Every row comes from one small tree of marks. Brackets hold a mark, then the marks that hang from it, in the order of their numbers. Every link used is in the known rows. Which tree was each row made from?
Known rows:
{Q_923 {Q_306 {Q_277 Q_269}}}: [ 2.03 -4.91 -1.92 -3.49 -1.77  0.68  0.52  1.02 -0.26 -0.03 -0.41 -2.59
 -3.85 -0.90  0.88  0.39 -3.49  1.53  3.61 -3.86  2.71  2.71  1.51]
{Q_923 {Q_306 {Q_277 Q_269} Q_897 Q_996}}: [ 2.16 -5.14 -1.80 -2.81 -1.51 -1.05 -0.88  6.42 -3.64 -1.17 -0.35 -2.20
 -5.74 -1.80  3.29  0.12 -3.29  0.99 -1.22 -1.05  4.78  0.44  2.44]
{Q_486 {Q_996 Q_306}}: [ 0.76 -2.49 -2.34  2.53 -1.10 -1.16  2.88 -2.84  6.07 -0.87 -1.00 -0.01
  1.70 -0.64 -0.10 -0.74  0.14 -0.38  4.68 -4.03 -0.96  1.77  0.09]
{Q_486 Q_996}: [ 1.36 -1.81 -1.98  1.65 -3.92 -0.42  1.90 -3.11  5.76 -0.88 -0.72  0.13
  0.64 -0.02 -0.84 -2.82  0.40 -1.44  4.84 -2.36  1.67  1.30 -1.40]
{Q_897 Q_269 {Q_486 Q_277 {Q_996 Q_306}}}: [-0.01 -2.64 -0.28 -0.54 -0.31 -2.65  3.46 -1.65  4.55 -0.30  0.95  1.95
  1.72 -0.69  2.03  3.66  0.66  1.68  4.94 -2.33  0.55  2.03 -0.30]
{Q_306 Q_923}: [ 2.15 -2.97 -2.54  1.65 -0.63  1.15  2.22 -3.55  4.49 -1.65 -0.14 -0.83
 -2.01 -0.57 -1.32  0.57 -0.34 -2.61  2.85 -3.80  2.25  0.66  1.78]
{Q_923 Q_306}: [ 1.62 -4.95 -2.13 -0.38 -1.21  0.38  1.69 -1.57  3.61  2.21 -0.29 -1.85
 -3.35  0.15 -0.46 -0.66 -2.48  0.10  5.38 -5.01  3.13  0.42  0.62]
{Q_923 {Q_306 Q_897}}: [ 1.63 -4.04 -1.83 -0.88 -1.41  0.05  0.74  0.89  1.52  1.54 -1.05 -1.97
 -4.25  0.92  0.54 -0.86 -2.70 -1.36  2.94 -3.72  4.08 -1.06  1.39]
{Q_486 Q_277 Q_996}: [ 0.86 -2.48 -1.11  0.01 -4.41 -1.52  1.08 -2.61  3.73 -0.11  0.65  1.01
  1.83  0.55 -1.33 -2.23 -0.65 -1.99  4.34 -1.59  1.39  2.11 -2.18]
{Q_486 Q_277 {Q_996 Q_269 {Q_306 Q_897}}}: [-0.49 -0.08 -0.89 -0.04 -0.96 -2.00  1.08  0.54  1.75 -0.65 -1.24 -0.83
  3.30  0.04  3.00 -0.26 -0.86 -2.42  3.70 -1.63 -0.53  0.68  0.53]
{Q_486 {Q_277 Q_269}}: [ 0.68 -4.80 -1.73 -2.22 -3.12 -0.73  1.01 -2.27 -0.77 -0.49  1.73 -0.07
  1.59 -1.85 -0.46  0.69 -1.84 -0.32  3.79 -1.41  3.88  2.33 -0.66]
{Q_897 {Q_269 Q_277} Q_486}: [ 2.09 -2.28 -1.47 -0.81 -0.41  0.27  3.38 -0.78  5.41  0.29  1.40  0.05
 -1.09 -2.48 -0.53  1.80 -1.01  1.02  4.61 -0.88  3.51  0.31 -0.24]
{Q_277 Q_269}: [ 1.16 -4.40 -2.82 -0.69 -2.68  0.29  1.61 -2.70  1.01 -1.60  0.62 -0.76
  0.57 -2.47  0.20  0.34 -0.86  0.40  4.41 -2.12  3.68  1.60  0.16]
{Q_306 {Q_897 Q_269 Q_486} Q_996}: [ 1.64 -2.81 -1.81  0.21 -0.26 -1.85  2.10  3.20  0.83 -0.83  0.59  0.35
 -3.44 -1.75  3.95  2.30 -0.19  0.98  0.06  0.56  6.46 -2.17  0.79]
{Q_996 Q_269 {Q_306 {Q_897 Q_486}}}: [-0.07 -0.67 -3.00  0.71  1.90 -1.23  2.82  0.58  3.83 -0.74 -0.56 -2.41
  1.86 -1.42  3.77  2.61 -1.31 -0.09  4.23 -3.01  0.83 -0.51  0.59]
{Q_996 Q_306}: [ 1.19 -3.77 -3.48  1.81  0.93 -0.32  3.36 -2.90  4.55  0.71 -0.78 -2.01
  1.02 -1.49 -0.65  0.98 -2.07  0.19  4.38 -5.16  0.45  1.08  0.66]
{Q_306 {Q_996 Q_269}}: [ 1.21 -2.02 -2.71  1.58 -0.98  0.01  1.38  0.22  2.03  0.51  0.56 -1.86
  0.09 -2.39  3.12 -0.77 -1.07  0.20  3.78 -1.34  3.63 -1.20  0.05]
{Q_306 {Q_897 {Q_269 Q_277}} Q_923}: [ 2.89 -1.29 -0.70 -0.01  0.95  1.55  1.93  1.38  1.25 -2.49 -1.44 -0.95
 -4.44 -1.25  0.27  1.57 -1.02 -3.75 -0.42 -0.34  3.57 -1.52  4.78]
{Q_996 Q_269}: [ 0.99 -0.70 -2.51  0.40 -1.00  1.49  1.83 -2.77  3.73  0.78 -0.70 -2.84
  1.06 -0.64  1.77 -0.59 -1.43 -0.91  6.53 -2.92  2.55 -0.05 -0.35]
{Q_996 {Q_306 Q_897 Q_923}}: [ 1.53 -3.08 -2.88  2.12  2.21 -0.27  2.56 -0.50  2.64 -2.19 -1.63 -1.70
 -1.54 -0.80  0.59  2.18 -1.04 -2.79  0.14 -4.13  0.56 -0.13  3.94]
{Q_306 {Q_897 {Q_269 Q_277}} Q_996}: [ 2.71 -2.50 -1.23  0.22 -0.45 -0.29  1.20  4.49 -0.49 -0.40 -0.40 -0.69
 -3.61 -2.75  1.90 -0.03 -1.77 -0.81 -1.24  1.54  5.98 -2.63  2.58]
{Q_996 Q_269 {Q_306 Q_897}}: [ 0.41 -0.65 -2.85  0.89  1.82  0.18  2.31  0.20  1.85 -0.12 -2.31 -3.59
  1.29 -1.02  3.64  1.46 -1.93 -1.28  3.86 -3.30  0.74 -0.79  2.07]

Write each row's tree:
[ 0.43 -3.35 -0.60 -1.75 -4.84 -1.68  0.66 -2.29  0.82 -2.04  1.41  1.62
  2.39 -1.21 -0.07 -1.18  0.34 -0.83  4.15 -0.58  1.98  2.86 -1.33] | {Q_486 {Q_277 Q_269} Q_996}
[ 0.13 -0.23 -0.53 -0.35 -3.58 -0.79  0.84 -2.09  3.36  0.08  0.36 -0.25
  2.92  0.27  1.40 -1.94 -0.38 -1.98  6.16 -1.13  0.92  1.52 -1.75] | {Q_486 Q_277 {Q_996 Q_269}}
[ 0.52 -1.87  0.04 -1.49 -2.42 -2.01  2.52 -1.98  4.29 -0.20  1.26  2.31
  0.48  0.05  1.36  1.80  0.60  0.67  5.14 -0.81  2.54  1.79 -1.58] | {Q_897 Q_269 {Q_486 Q_277 Q_996}}
[ 2.01 -2.05 -2.47 -2.53 -0.78 -0.79  0.80  2.56 -0.14 -5.82  0.12 -0.94
 -3.40 -1.43  1.67  2.68 -0.86 -1.49 -1.60 -0.55  3.03  2.34  1.92] | {Q_306 {Q_277 Q_269} {Q_897 Q_486} Q_923}
[ 1.05 -3.39 -1.35 -0.43 -2.48 -1.80  1.14  1.46  4.79 -0.23  0.16  0.14
 -3.24  0.86  1.21 -0.83 -0.44 -0.92  3.48 -2.82  3.02 -0.30 -0.41] | {Q_923 {Q_306 {Q_897 {Q_486 Q_996}}}}
[ 1.37 -4.70 -0.95 -1.03  0.42 -1.71  1.41  4.40  0.48  0.94  0.55 -0.04
 -6.10 -0.94  4.31  2.43 -1.13  1.56  1.15 -1.42  6.04 -2.22  2.08] | {Q_923 {Q_306 {Q_897 Q_269 Q_486} Q_996}}
[ 2.40 -3.31 -2.57  2.40 -0.26 -0.81  0.77  2.33  0.53 -3.03  0.11 -0.26
 -4.20 -1.51  1.55  0.38 -0.04 -3.32 -2.49 -0.58  4.70 -1.82  3.14] | {Q_306 Q_897 Q_923 Q_996}
[ 1.69 -1.70 -2.56  1.13 -1.21 -1.05  2.28 -0.88  4.83 -1.31 -2.09 -1.23
  0.50 -0.44 -0.07 -1.12 -1.59  0.08  3.25 -3.91 -1.82  3.16 -0.16] | {Q_486 {Q_996 {Q_306 Q_277}}}
[ 1.78 -1.67 -2.18  1.35 -0.73  0.39  1.15  1.84  2.96  0.43  1.41 -1.66
  0.41 -3.89  1.48 -1.47 -1.65 -0.49  3.00  0.23  3.21 -1.42  0.27] | {Q_306 {Q_996 {Q_269 Q_277}}}
[ 0.16 -3.09 -1.32  1.24 -0.41 -3.02  2.72 -2.43  6.64 -2.14  2.19  2.31
  1.97 -0.92 -0.17  2.45  1.28 -1.12  3.17 -3.15 -1.12  2.54 -0.57] | {Q_897 {Q_486 Q_277 {Q_996 {Q_306 Q_923}}}}
[ 1.39 -0.87 -0.36  0.56 -0.51 -0.66  2.41  0.39  3.89 -3.97 -0.97  1.52
 -3.22  0.21  2.71  2.43  2.22 -2.46  0.94 -0.70  2.83 -0.22  2.49] | {Q_306 {Q_897 Q_269 {Q_486 Q_996}} Q_923}
[-0.28 -0.52 -1.15 -0.55 -3.37 -2.11  1.63 -2.06  5.68 -0.57  2.22  0.91
  3.23 -0.16  1.48 -0.22  0.35 -0.79  6.37 -1.03  1.24  1.90 -3.44] | {Q_897 {Q_486 Q_277 {Q_996 Q_269}}}
[ 1.27 -3.98 -1.83  0.14 -0.18  0.03  0.79  1.51  1.78  2.19  0.64 -2.05
 -3.02 -1.64  3.47 -0.13 -1.83  0.83  4.48 -3.31  3.69 -1.40  1.50] | {Q_923 {Q_306 {Q_996 Q_269}}}
[ 2.29 -2.85 -3.15  0.93  2.49  0.28  2.78 -1.00  3.58 -1.92 -1.65 -2.55
 -1.78 -1.08 -0.45  2.32 -2.60 -0.88  1.11 -4.94 -1.15  2.70  3.12] | {Q_996 {Q_306 Q_277 Q_923}}
[ 2.74 -4.91 -2.23 -0.87 -0.81 -0.52  0.46  3.20  0.86  1.52  0.00 -2.26
 -5.31 -1.04  1.09 -0.77 -3.71  1.29  1.54 -3.27  3.48  0.77  0.95] | {Q_923 {Q_306 Q_277 Q_996}}
[ 1.92 -5.07 -2.01  0.32 -1.10 -1.22  0.15  3.79  0.21  1.17  0.00 -1.38
 -5.32 -0.60  1.95 -0.76 -2.12 -0.49  0.44 -2.21  5.38 -1.91  1.75] | {Q_923 {Q_306 Q_897 Q_996}}
[ 0.16 -2.60 -1.36 -1.83 -4.37 -3.01  0.69  0.77  1.45 -3.12  1.78  1.68
  1.21 -0.56  1.25  0.11  0.41 -1.25  1.99  0.69  3.42  1.56 -1.89] | {Q_306 {Q_897 {Q_486 {Q_277 Q_269} Q_996}}}
[ 1.26 -3.04 -1.62 -0.34 -0.35 -0.48 -0.02  4.28 -0.20  1.33 -0.24 -2.46
 -3.99 -0.87  4.54 -0.33 -1.98 -0.66  2.06 -1.89  4.77 -2.49  2.12] | {Q_923 {Q_306 Q_897 {Q_996 Q_269}}}
[ 0.74 -0.63 -2.29  1.57  3.04  0.62  2.07  0.00  2.17 -2.22 -2.20 -2.92
 -0.29 -0.99  3.56  2.86 -0.72 -2.82  1.96 -3.68 -0.17 -0.76  4.44] | {Q_996 Q_269 {Q_306 Q_897 Q_923}}
[ 0.89 -3.01 -0.90 -1.96 -0.80 -1.09  2.96 -2.07  2.71  1.14  1.57  0.68
 -0.29 -0.48  0.98  3.35 -1.21  1.08  4.98 -1.58  4.10  1.00 -1.20] | {Q_897 Q_269 {Q_486 Q_277}}
[ 2.63 -4.25 -2.30 -1.41 -0.94 -0.83 -0.37  5.87 -1.18  0.57 -0.95 -2.62
 -6.56 -0.19  2.03 -1.07 -4.04  0.13 -0.91 -2.12  4.48 -0.54  1.91] | {Q_923 {Q_306 Q_277 Q_897 Q_996}}
[ 1.46  0.48 -2.49 -0.04  3.27  0.91  1.60  2.15  0.80 -2.78 -3.20 -4.09
 -1.43 -0.53  3.69  2.64 -2.57 -2.43  0.44 -3.43 -0.92  0.97  4.50] | {Q_996 Q_269 {Q_306 Q_277 Q_897 Q_923}}
[-0.11 -4.32 -2.65 -1.31  0.20 -2.94  2.07  0.58  0.42 -1.62  1.17 -0.13
  1.80 -2.08  1.57  3.47 -1.48  0.06  1.72 -1.99  2.00  1.44  0.28] | {Q_996 {Q_306 {Q_897 {Q_486 {Q_277 Q_269}}}}}
[ 1.50 -1.19 -2.31 -2.46 -3.93 -1.91  0.49  3.13  0.91 -4.73 -0.20 -0.39
 -0.94 -0.74  2.01 -0.47 -0.72 -0.15  0.76  0.67  2.40  3.08 -1.17] | {Q_306 {Q_277 Q_269} {Q_897 {Q_486 Q_996}}}
[ 3.28 -3.10 -2.68  1.18  0.05 -0.14  0.99  1.79  1.28 -2.42 -0.06 -1.26
 -4.41 -1.83  0.30  0.50 -1.77 -1.05 -1.49 -1.78  2.51  1.22  2.20] | {Q_306 Q_277 Q_923 Q_996}
[ 2.48 -4.34 -0.36 -1.19  0.34 -0.36  0.68  5.69 -0.87  1.35 -0.19 -1.08
 -6.25 -1.95  2.49  0.30 -2.33 -0.08  0.18 -0.59  5.49 -2.74  3.84] | {Q_923 {Q_306 {Q_897 {Q_269 Q_277}} Q_996}}
[ 0.40 -2.56 -1.56  0.06 -4.04 -2.78  1.99 -2.59  6.21 -0.68  2.51  2.04
  1.87 -0.01 -0.92 -0.74  0.31 -0.65  4.84 -1.30  1.65  2.31 -3.93] | {Q_897 {Q_486 Q_277 Q_996}}
[ 1.94 -2.83 -1.77 -1.64  0.02  0.27  0.22  3.67  0.53  1.56 -0.52 -3.43
 -4.21 -1.39  3.58 -0.31 -3.60  1.55  3.02 -2.86  2.77  0.26  1.46] | {Q_923 {Q_306 Q_277 {Q_996 Q_269}}}
[ 2.18 -3.14 -0.37 -2.09 -0.06  0.97  1.33  2.86  0.72  1.65 -1.52 -1.83
 -5.41 -0.39  1.03  0.30 -3.04 -0.97  2.53 -1.80  4.37 -1.69  3.37] | {Q_923 {Q_306 {Q_897 {Q_269 Q_277}}}}
[ 0.80 -2.62 -2.34  0.17  2.21 -1.38  3.62  0.42  2.82 -0.47 -1.15 -1.07
 -0.89 -1.03  2.68  4.05 -1.19  0.86  2.62 -3.09  2.39 -0.38  1.85] | {Q_996 {Q_306 {Q_897 Q_269 Q_486}}}
[ 2.42 -2.99 -2.41 -1.65 -0.90  1.21  1.14 -0.54  0.10 -4.17 -0.45 -1.90
 -2.72 -1.92  0.08  1.60 -1.67 -0.93  0.86 -2.32  1.90  3.38  2.60] | {Q_306 {Q_277 Q_269} Q_923}
[ 1.98 -4.04 -1.70 -3.83 -1.77  0.03 -0.07  3.79 -2.33 -0.90 -1.52 -2.86
 -4.74 -0.22  1.83  0.13 -3.73  0.09  1.15 -2.42  3.81  1.57  2.15] | {Q_923 {Q_306 {Q_277 Q_269} Q_897}}
[ 1.62  0.08 -2.90 -0.92 -0.82 -1.46  0.35  5.76  0.53 -1.76  0.00 -2.57
 -2.07 -1.68  4.51  0.29 -2.64  0.25  0.01  0.95  3.83 -0.39 -0.93] | {Q_306 Q_277 {Q_897 Q_486} {Q_996 Q_269}}
